Known rows, with every step that occurs:
tikepe -> zedet -> legev -> vomad -> vunidos: [ 1.62  1.40  2.24  3.08 -1.35  1.06 -1.51  1.61  1.60  0.97  0.64  0.02
  4.74 -1.66 -3.84 -3.20  0.69  3.68  0.98  3.40 -0.38 -0.81 -2.86]
bimo -> zedet -> legev -> vomad -> vunidos: [ 2.83  1.81  1.76  3.05 -1.75  1.31 -2.23  1.54  1.25  0.30  0.35 -0.11
  5.26 -1.91 -3.45 -4.41  0.84  2.55 -1.10  2.73  0.92  0.21 -2.72]
tikepe -> zedet -> legev -> vomad -> bimo -> falo: [-0.01 -0.32 -0.55  2.22 -1.91  1.51 -3.12  0.17  2.86 -0.98  0.48 -2.25
 -1.86  0.06 -1.86 -3.74 -2.41 -3.68  3.26  1.90  2.58 -0.49 -1.40]
tipa -> legev -> zedet -> bimo -> falo -> vunidos: [-0.39 -1.55  2.23 -0.62 -1.97 -0.56  1.95 -0.91  0.65 -0.50 -2.57 -0.59
  0.27  3.11 -1.13  2.81 -2.58  0.56  0.43  0.26  1.00 -0.87  0.27]
falo -> vunidos -> vomad: [-0.59  1.09  0.58  0.42  3.01  0.68  2.69 -3.03 -3.72  2.78 -1.02 -2.62
 -1.35 -1.04  0.74  3.74  1.13  5.44 -1.38 -3.14 -1.02 -2.27  3.16]
vomad -> legev -> zedet -> bimo -> falo -> vunidos: [-0.27 -1.70  3.33 -1.09 -1.51  0.72  0.71 -0.11 -0.07 -1.31 -3.52 -0.51
 -0.11  2.73 -0.23  2.33 -1.89  0.14  1.51  0.84  1.39 -1.04 -0.75]
tipa -> legev: [-1.04  1.15 -1.32 -0.40 -0.71 -1.59  3.47 -1.65  1.56  3.38  3.53  2.14
  3.89 -1.89 -0.62  3.05  1.69  4.07 -0.34 -0.18 -4.19 -2.62  0.79]
bimo -> falo: [-3.24  0.47  0.66 -0.59 -0.86  1.75 -1.99 -2.51  3.72 -2.99 -1.02 -0.28
 -2.07  1.42 -2.84 -2.06 -0.87 -3.20  2.26  0.38  1.54 -0.35 -0.03]
tikepe -> zedet -> legev: [-2.95 -2.08  0.47 -1.74 -3.15 -0.72 -1.26  1.37  3.24  3.09  0.89  0.62
 -0.33  2.15 -2.27  1.88 -4.12  0.32  0.84  1.76 -3.84  3.13 -1.47]
falo -> vunidos -> vomad -> bimo: [ 1.84 -0.17 -0.43  1.29  1.26  1.49  1.45  0.03 -4.19  1.77  1.26 -3.22
 -1.69 -1.72  3.34 -0.01  2.96  3.19  2.20 -2.49  1.02 -4.07  2.50]
vomad -> bimo -> zedet -> legev: [ 1.00 -1.98 -0.90 -1.03 -4.14  0.48 -2.82  2.53  1.56  1.53  1.13 -0.72
 -0.02  1.13 -0.16 -2.22 -2.92 -2.19 -1.90  0.66 -0.08  3.90 -1.08]
falo -> bimo -> zedet -> legev -> vomad: [ 1.38  0.90 -1.74  2.85 -1.89 -2.28 -2.62  0.33  1.27  3.03  0.79 -1.47
  1.63 -0.85 -0.49 -1.19 -0.72  0.54 -3.95  2.05  0.97  5.39 -1.34]
tipa -> vunidos -> vomad -> bimo -> falo: [ 0.42  0.33 -0.59  1.07  0.98  3.19  0.13 -2.03 -0.37 -2.99  0.76 -2.92
 -2.82 -1.57 -1.26 -4.30 -0.46 -0.91  2.41 -0.88  3.01 -2.86  1.79]
vunidos -> vomad: [-1.30  1.44 -1.56  0.53  3.65  1.41  1.90 -3.49 -1.49  2.29  1.19 -0.89
 -2.08 -2.76  0.02  2.20  2.19  4.37 -1.07 -2.57 -2.42 -1.10  2.52]
vunidos -> falo: [-3.07  1.36 -0.24 -3.10  2.46 -2.21  1.67 -0.54 -1.79 -2.63  0.23  2.46
 -0.74 -0.80  2.51 -1.20  1.03 -4.43  3.17 -3.26 -0.90 -2.52  2.64]
falo -> bimo -> zedet -> legev: [ 0.29 -1.56 -1.00 -0.65 -2.78 -1.03 -2.42  1.66  1.66  0.29 -0.64 -0.56
 -0.93  2.89 -1.43 -0.58 -2.28 -2.04 -5.09  1.14  0.60  5.90 -0.47]
legev -> vomad -> bimo -> falo -> vunidos: [-0.01  0.03  2.82  1.07 -2.00  0.10 -0.95 -0.78 -1.30 -0.48 -2.41 -3.84
 -0.15  2.02  0.70 -0.76 -0.89  0.01  2.41 -0.36  4.11 -2.83  0.57]
tipa -> legev -> zedet -> bimo -> falo: [-0.86 -1.80 -1.18 -0.23 -1.16  1.21  0.79 -1.31  4.82 -2.44 -0.05  2.04
 -1.49  0.89 -3.18  0.31 -2.14 -2.58  1.07  1.62 -0.39  1.47 -1.16]
zedet -> legev: [-1.37 -1.71  0.84 -1.71 -2.85  1.80 -0.48  0.14  1.73  1.71 -0.19 -1.12
 -0.82  0.28 -2.37 -0.28 -1.24  0.99 -0.21  1.00 -1.85  3.40  0.37]
vomad -> legev -> zedet: [ 0.36 -0.42 -2.20 -0.81  0.13 -0.61  1.14 -0.18  3.80  0.98  0.93  4.27
  0.08 -3.59  4.21  1.63  3.79  4.06 -0.18  3.24 -3.05 -1.74  0.75]
vomad -> vunidos -> falo -> bimo -> zedet: [ 0.36  1.41 -1.49 -0.17  0.99 -4.40 -2.18  1.99 -0.33 -3.78 -0.20  2.83
  0.71  3.32  1.84 -1.92  0.67 -5.05 -4.62 -1.11  2.72  1.38 -0.37]
vunidos -> vomad -> legev -> zedet -> bimo: [ 1.02 -2.42 -1.48 -1.18  0.80  1.16  2.58  1.11  1.50  1.10  1.44  4.04
 -0.14 -1.88  1.22  3.84  1.45  2.60  0.96  1.26 -4.24  2.08 -1.77]
vunidos -> vomad -> bimo: [ 1.34  0.21 -2.05  1.39  1.65  1.96  0.85 -0.14 -2.45  1.49  2.85 -2.05
 -2.18 -2.93  2.81 -1.07  3.71  2.48  2.61 -2.24 -0.03 -3.32  2.02]
tikepe -> zedet -> bimo -> falo -> vunidos -> vomad: [-0.88 -0.01  0.74  0.55  2.76  0.88  1.78 -2.33 -2.09  1.42 -1.67 -2.03
 -2.28  1.08 -1.43  4.28 -2.46  2.04 -0.30 -2.16 -0.74 -1.40  0.92]

Rows:
[-0.74  1.09 -2.50 -0.78  0.84 -5.41 -2.19  1.25 -0.19 -2.78  0.15  2.72
 -0.38  3.54  2.96 -0.65  0.28 -5.69 -4.72 -1.75  2.00  2.54  0.22] : vunidos -> falo -> bimo -> zedet
[-0.41  1.28 -2.07 -1.33  0.78 -5.75 -0.95  1.24 -1.18 -3.14  0.83  2.42
  0.71  2.84  3.33 -1.65  0.10 -3.77 -4.94 -1.98  2.37  2.42  0.97] : tipa -> vunidos -> falo -> bimo -> zedet
[-1.37  0.75 -1.05 -0.46  3.69 -3.74  1.40  0.17 -2.78 -4.40 -1.28  0.93
 -3.25  2.05  1.80 -0.33  4.31 -3.33 -1.01 -1.56  2.60  0.03  3.37] : vunidos -> falo -> bimo
[ 1.54  1.32  1.71 -0.42  3.43  3.41  1.47 -1.05 -3.37  1.39 -1.67 -0.92
  0.61 -3.20  0.28  3.02  1.61  3.24  0.34  0.09 -1.52 -4.80 -0.06] : bimo -> falo -> vunidos -> vomad -> legev
[-0.68 -1.85 -0.10 -0.79 -0.55  2.49 -0.45 -0.49  4.26 -3.08 -0.89  2.16
 -1.86  0.71 -2.32 -0.16 -1.44 -3.27  2.15  2.23  0.04  1.39 -2.19] : vomad -> legev -> zedet -> bimo -> falo
[ 1.35  0.55 -2.07  0.24 -0.82 -1.70 -2.26  1.32 -1.03  1.64  1.97 -0.12
  0.66  0.80  4.15 -0.50 -0.63 -0.89 -2.37 -2.43  0.84 -0.51 -0.33] : falo -> vunidos -> vomad -> bimo -> zedet
[ 0.22  1.83  1.09  0.15  2.28 -1.50  0.89  1.61 -1.59 -2.39 -0.11  1.97
  2.32 -1.76 -0.89 -3.52 -0.49 -3.34  2.72 -0.33 -0.30 -2.99  0.09] : tikepe -> zedet -> legev -> vomad -> vunidos -> falo
[ 1.95  0.37  1.97 -0.72  3.31  3.80  1.78 -0.24 -3.60  1.28 -1.40 -0.44
  0.79 -2.56 -0.27  3.62  1.00  2.61  0.85  0.01 -1.97 -3.55 -1.16] : zedet -> bimo -> falo -> vunidos -> vomad -> legev
[ 0.37  2.71 -1.96  3.18 -0.56 -2.67  1.52 -1.91  1.28  5.28  3.78  0.34
  5.11 -4.29  0.13  1.45  1.79  5.01 -0.64  1.14 -2.29 -0.70 -0.46] : tipa -> legev -> vomad
[ 1.66  1.81  0.54 -1.21  3.76  2.90  3.15 -0.88 -3.82  1.95  1.77  0.27
  2.47 -5.82  1.53  1.55  2.99  6.62  0.27 -0.21 -3.33 -4.07  0.66] : tipa -> vunidos -> vomad -> legev
[ 1.66  1.03  0.12  1.78  3.35 -2.30  1.20  1.29 -3.15 -4.76 -1.85 -0.27
 -1.45  0.80 -1.00 -2.74  4.00 -2.65 -1.84  0.32  3.85  0.00  2.15] : zedet -> legev -> vomad -> vunidos -> falo -> bimo
[-0.97  0.68 -2.13 -0.17 -0.83 -4.46 -3.31  1.09  1.52 -1.03  0.73  2.10
  0.06  4.00  2.18  0.22  1.07 -2.57 -5.29 -0.38  1.74  3.65 -0.93] : falo -> bimo -> zedet
[ 1.37  0.75 -1.41  2.67 -1.39 -0.02 -1.35  1.00 -0.55  2.39  3.49 -1.62
  1.07 -2.90  3.73 -2.88  3.77  1.80  3.98  0.09  1.30 -1.65 -0.40] : legev -> vomad -> bimo
[-0.13  0.12  1.08  0.65  2.74  2.09  2.40 -3.00 -2.98  0.69 -2.11 -2.89
 -2.43  0.19 -1.68  3.04 -1.08  2.45 -0.85 -2.61  0.11 -1.18  1.83] : zedet -> bimo -> falo -> vunidos -> vomad
[-0.66  1.95  1.69 -1.64  2.79 -0.33  1.58  0.81 -2.18 -4.73 -0.44  2.59
  1.56 -1.39  0.07 -3.83  2.03 -3.48  3.31 -2.05  0.20 -4.61  1.44] : vomad -> vunidos -> falo
[ 2.06 -1.74 -0.54 -0.44 -2.83  0.71 -1.65  1.93 -0.51  2.12 -0.10 -2.40
 -0.51  1.01 -0.05 -0.91 -3.39 -1.00 -3.10 -0.34  0.32  3.00  0.03] : falo -> vunidos -> vomad -> bimo -> zedet -> legev
[ 1.55  1.31  1.59 -0.74  3.29  2.77  1.90 -0.51 -4.04  2.70 -0.72 -0.44
  1.44 -3.45  1.54  3.81  2.82  4.87  0.33 -0.23 -2.61 -4.68  0.05] : falo -> vunidos -> vomad -> legev
[ 1.78 -0.16 -2.26  0.28  2.21 -0.27  2.82 -1.05  1.17  1.91 -0.23  2.42
 -0.70 -4.19  4.02  3.17  3.16  5.74 -1.81  2.09 -2.66 -2.71  2.11] : falo -> vunidos -> vomad -> legev -> zedet
[-2.47 -1.42  1.16 -1.21 -1.27  2.66 -1.22 -0.98  3.22 -3.19 -0.72  0.68
 -1.62  2.67 -3.86 -0.73 -2.15 -4.36  3.24  0.34  0.63  2.23 -2.33] : zedet -> bimo -> falo
[-0.58 -1.35 -0.58 -1.86 -3.83 -0.10 -2.62  1.31  2.67  1.66  0.19  0.05
  0.41  1.67 -1.39 -0.94 -3.59 -1.73 -3.27  0.73 -1.18  5.08 -1.18] : bimo -> zedet -> legev
[ 0.99  1.73  0.17 -0.68  3.86  3.30  1.37 -0.68 -2.47  2.40  0.76  0.93
  1.17 -4.77  0.92  2.79  3.52  4.11  0.71  0.11 -3.71 -3.88 -0.38] : vunidos -> vomad -> legev
[ 2.33 -0.35 -1.17  2.62 -2.19  0.88 -1.30  1.72 -0.59  2.79  2.75 -2.65
  0.57 -2.83  1.94 -3.28  2.15  1.30  3.06  0.91  1.25  0.10 -0.24] : zedet -> legev -> vomad -> bimo
[-2.17 -0.11  3.73 -0.84 -1.74  0.11 -0.47 -1.80 -0.21 -1.25 -3.62 -2.35
 -0.52  3.66 -0.53  0.88 -1.59 -0.09  1.40 -0.70  2.65 -2.05  0.92] : bimo -> falo -> vunidos
[ 0.07  0.81 -0.42  2.27 -2.02 -0.30 -1.24 -0.75  1.44  4.05  1.15 -1.99
  1.76 -2.61 -1.28 -1.08 -0.21  2.95 -0.45  2.04 -0.58  3.38 -0.82] : zedet -> legev -> vomad
[ 0.67 -0.75  2.87  0.98 -2.71  0.78 -1.05 -0.19 -1.29 -0.26 -3.03 -4.61
 -0.49  2.13 -0.48 -1.22 -2.06 -0.48  1.57  0.28  4.22 -1.64  0.66] : zedet -> legev -> vomad -> bimo -> falo -> vunidos
[-3.92 -2.44  0.70 -2.61 -1.92 -1.62 -0.21  2.39  2.60  2.05  2.74  4.44
  1.35  3.57 -0.45  4.83 -2.25 -0.17  4.30 -0.05 -5.17  3.29 -4.50] : tikepe -> zedet -> bimo
[-1.77 -1.39  4.05 -1.29 -2.17  0.72  0.02 -0.64 -0.59 -1.37 -3.45 -1.78
 -0.26  4.33 -1.45  1.85 -2.49 -0.63  2.24 -0.75  1.99 -0.17 -0.61] : zedet -> bimo -> falo -> vunidos
[ 0.97  2.11  1.24  0.25  2.25 -0.18  1.19  0.97 -2.29 -3.15 -0.60  1.07
  2.16 -2.70 -1.07 -4.75  0.75 -2.94  2.19 -0.86  0.66 -2.89  1.03] : zedet -> legev -> vomad -> vunidos -> falo
[-3.57 -1.59  0.83 -1.29 -1.37  0.88 -1.81 -0.07  4.24 -2.08 -0.03  1.88
 -1.44  3.76 -3.73  0.91 -4.16 -4.63  3.95  0.88 -0.77  1.95 -3.51] : tikepe -> zedet -> bimo -> falo
[ 1.32 -2.66 -0.19 -1.19  0.48  0.71  2.98  1.10  0.29  1.42  0.32  3.16
  0.17 -1.03  1.64  4.54  1.04  3.29  0.80  1.04 -3.56  1.56 -1.45] : falo -> vunidos -> vomad -> legev -> zedet -> bimo
[ 0.72 -0.13 -0.48  2.40 -1.69  2.66 -2.58 -0.60  2.17 -1.72 -0.02 -3.06
 -1.97 -0.68 -2.12 -5.02 -0.95 -3.59  3.02  1.65  3.67 -0.39 -0.52] : zedet -> legev -> vomad -> bimo -> falo
[ 0.35 -1.32 -1.11 -1.18 -1.64 -1.82 -1.64  2.05  0.41 -0.94 -0.96  0.03
 -1.33  2.61 -0.99 -1.32 -2.55 -4.30 -4.77  0.32  1.02  5.26  0.40] : vunidos -> falo -> bimo -> zedet -> legev
[-0.55  0.91  0.78  0.87  3.06  1.71  1.96 -3.78 -2.68  0.85 -2.13 -3.29
 -2.64 -0.37 -0.97  2.32 -0.44  2.86 -1.42 -2.57  0.60 -2.57  2.92] : bimo -> falo -> vunidos -> vomad
[ 0.76 -1.12 -0.81 -1.66 -1.72 -2.14 -0.48  1.65 -0.54 -1.25 -0.33 -0.48
 -0.36  1.96 -0.60 -2.23 -2.98 -2.44 -4.94  0.02  1.27  5.03  1.06] : tipa -> vunidos -> falo -> bimo -> zedet -> legev
[-1.13 -3.01 -1.25 -1.54 -1.59 -0.62  1.77  0.85  3.38  0.40  1.67  4.12
 -0.35  0.58  1.20  2.76  0.81  1.55  1.51  0.89 -3.45  3.94 -1.38] : legev -> zedet -> bimo
[ 1.09  2.07 -2.05  1.11  1.09 -4.92 -2.47  1.82 -0.47 -2.94  0.04  2.37
  1.45  2.31  1.93 -2.13  0.86 -4.65 -4.94 -0.47  3.08  1.80 -0.71] : legev -> vomad -> vunidos -> falo -> bimo -> zedet
